Each row was made from one walk, in order. Every step used is in the known rows, and no mark comes twice. Write each row's walk.
In the rows, zero is written as 128.
Known rows:
nimo/mazus/zazu/zonul: [177 153 146 196 153  99 107 172 140  99 145 108 154 146 188 121 113 133
 148 161 170  90]
zonul/dase/nimo: [149 114 134 146 109 139 114  96 138 132 142 112 131 131 216 125 142 178
 130 146 151 136]
vese/zonul/nimo: [123 122 133 187 101 140 122 119  75 125 152  97 116 152 150  86 128 143
 143 151 123 119]
zazu/mazus/zonul/dase: [137 149 119 148  96 126 122 126 131 137 134 104 133 147 213 124 109 153
 157 145 171 141]
mazus/vese/zonul: [146 151 154 191 110 114 154  82  64 100 168 115 104 166 164  74 153 128
 138 150 131 117]
nimo/mazus/vese/zonul: [138 154 169 208 145  86 133 116  57  64 173 109 120 167 165  68 156 136
 156 157 136 109]
zonul/dase/nimo/mazus: [144 117 146 164 145 104  98 130 135 101 139 106 147 141 221 121 146 183
 149 150 157 130]
dase/nimo: [156 110 116 150 106 134 128 100 131 116 150 109 121 149 199 110 151 150
 146 139 135 116]
zonul/nimo: [129 124 108 178  76 133 108 127 127 137 147  98 108 141 172  99 127 143
 147 147 124 113]
vese/zonul/nimo/mazus: [125 123 141 207 135 110 110 157  74  97 140  89 130 157 152  80 130 150
 159 158 125 111]
mazus/zazu/zonul/dase: [172 143 148 182 130 130 107 137 139 145 136 115 156 126 204 147  97 164
 115 162 186 115]
dase/nimo/mazus/vese: [137 129 151 166 124  98 124 120 123  90 175 112 108 144 206  90 172 145
 157 147 145  97]
nimo/mazus/dase: [155 134  90 195 135  73 109 157  97  96 134 100 152 170 160  76 128 134
 162 135 133 136]
vese/zonul/dase/nimo/mazus: [137 114 168 172 163 115 110 121  86  83 138 100 158 160 197 103 148 183
 149 155 152 136]
vese/zonul: [153 135 140 190 126 119 138  99  64  99 151 109 130 172 157  88 133 140
 146 147 118 127]
dase/nimo/mazus/vese/zonul: [132 120 174 179 140  98 143 101  75  70 177 103 117 158 184  79 177 145
 155 153 138 104]
zonul/nimo/dase: [123 132 121 160  59 130 114 142 117  99 153  97 126 133 153  80 138 155
 134 169 121 126]
zazu/zonul/dase/nimo: [123 100 151 127 116 142 113 101 146 137 147 102 143 126 222 143 110 178
 125 154 177 123]
vese/zonul/dase/nimo: [138 106 164 160 125 140 129  82  90 116 144 101 143 145 193 117 143 175
 134 154 142 147]
dase/nimo/mazus/zonul: [137 124 124 166 144 130 114 140 144 102 160  86 113 163 227  90 145 150
 177 161 161  95]
nimo/mazus: [161 148 127 191 144  86 111 143 114  86 141 109 132 170 183  93 136 142
 163 142 135 110]
zonul/dase/nimo/mazus/zazu: [177 132 149 182 145 111  99 157 146 113 133 110 155 122 225 130 152 184
 143 150 171 120]

Which walk is each row?
[157 116 151 149 126 149 113 130 155 147 141 109 149 108 219 156 122 177
 115 158 191 114]  mazus/zazu/zonul/dase/nimo
[114 141 141 195  98  95 107 142 113 110 174 102  95 130 186  78 148 140
 157 152 142  88]  zonul/nimo/mazus/vese
[179 146 131 182 118 127 123 138 136 129 151 113 138 137 184 128 105 131
 131 152 159  96]  mazus/zazu/zonul
[150 139 153 188 125 119 122  91  65 112 134 108 146 159 173 106 122 164
 134 152 144 148]  vese/zonul/dase
[114 128 148 171  71 137 124 131  70  89 152  84 133 150 128  69 132 153
 134 177 112 133]  vese/zonul/nimo/dase
[104 139 111 131  40 141 129 159 128 115 150  83 126 139 167  85 117 142
 163 164 147 117]  zazu/mazus/zonul/nimo/dase
[130 130 164 166 125  98 111 113 122 103 164 111 123 132 226 108 167 172
 142 151 163 117]  zonul/dase/nimo/mazus/vese
[144 155 134 189 151 108  91 150 131 114 149  93 134 167 227 101 122 163
 164 165 177 122]  nimo/mazus/zonul/dase
[151 119 131 162 145 105 113 128 132  89 149 100 131 153 200 101 154 155
 162 146 138 114]  dase/nimo/mazus
[152 101  87 157  95 126 129 118 114 127 148  98 130 151 174  96 142 142
 146 125 135 142]  mazus/dase/nimo
[152 141 149 229 136 114 111 181  83 106 135 101 132 142 154  92 138 151
 152 159 136 102]  vese/zonul/nimo/mazus/zazu
[127 131 121 188 112 106  93 160 120 113 146 101 120 145 178  95 132 150
 160 148 130 104]  zonul/nimo/mazus
[132 101  79 136  81 111 152 120 114 123 130 105 150 144 164 111 136 137
 159 109 138 152]  zazu/mazus/dase/nimo
[138 153 126 155  77  97 159  96 100 106 158 128 110 139 173 100 142 121
 153 125 138 115]  zazu/mazus/vese
[113 113 113 215 119  97 110 166  57 111 139  75 145 163 131  68 124 145
 159 144 128 130]  vese/zonul/nimo/mazus/dase
[150 155 118 189 143 109 103 155 126 102 150  97 115 177 212  84 125 139
 177 161 157 102]  nimo/mazus/zonul
[134 157 190 208 143  86 122 115  65  80 161 112 137 157 183  87 147 159
 143 162 155 123]  nimo/mazus/vese/zonul/dase
[119 131  99 178  89 156  99 138 136 156 160  88  89 148 200  96 118 141
 159 160 151  96]  mazus/zonul/nimo
[112 116 177 137  94 122 164  68  77 108 152 110 134 130 187 116 158 162
 143 141 154 139]  zazu/mazus/vese/zonul/dase/nimo
[150 158 145 191 127  84 118 127 110  84 170 119 112 153 191  79 154 135
 155 150 146 101]  nimo/mazus/vese
[ 98 120 141 139  66 137 108 150 124 109 162  86 139 127 158  99 101 154
 129 179 144 106]  zazu/zonul/nimo/dase
[197 160 128 213 145  93 108 172 123  91 139 117 142 148 188  97 139 136
 155 149 148 106]  nimo/mazus/zazu
[119 118  87 200 105  91  93 176 106 124 142  83 139 145 152  77 123 139
 160 134 130 128]  zonul/nimo/mazus/dase
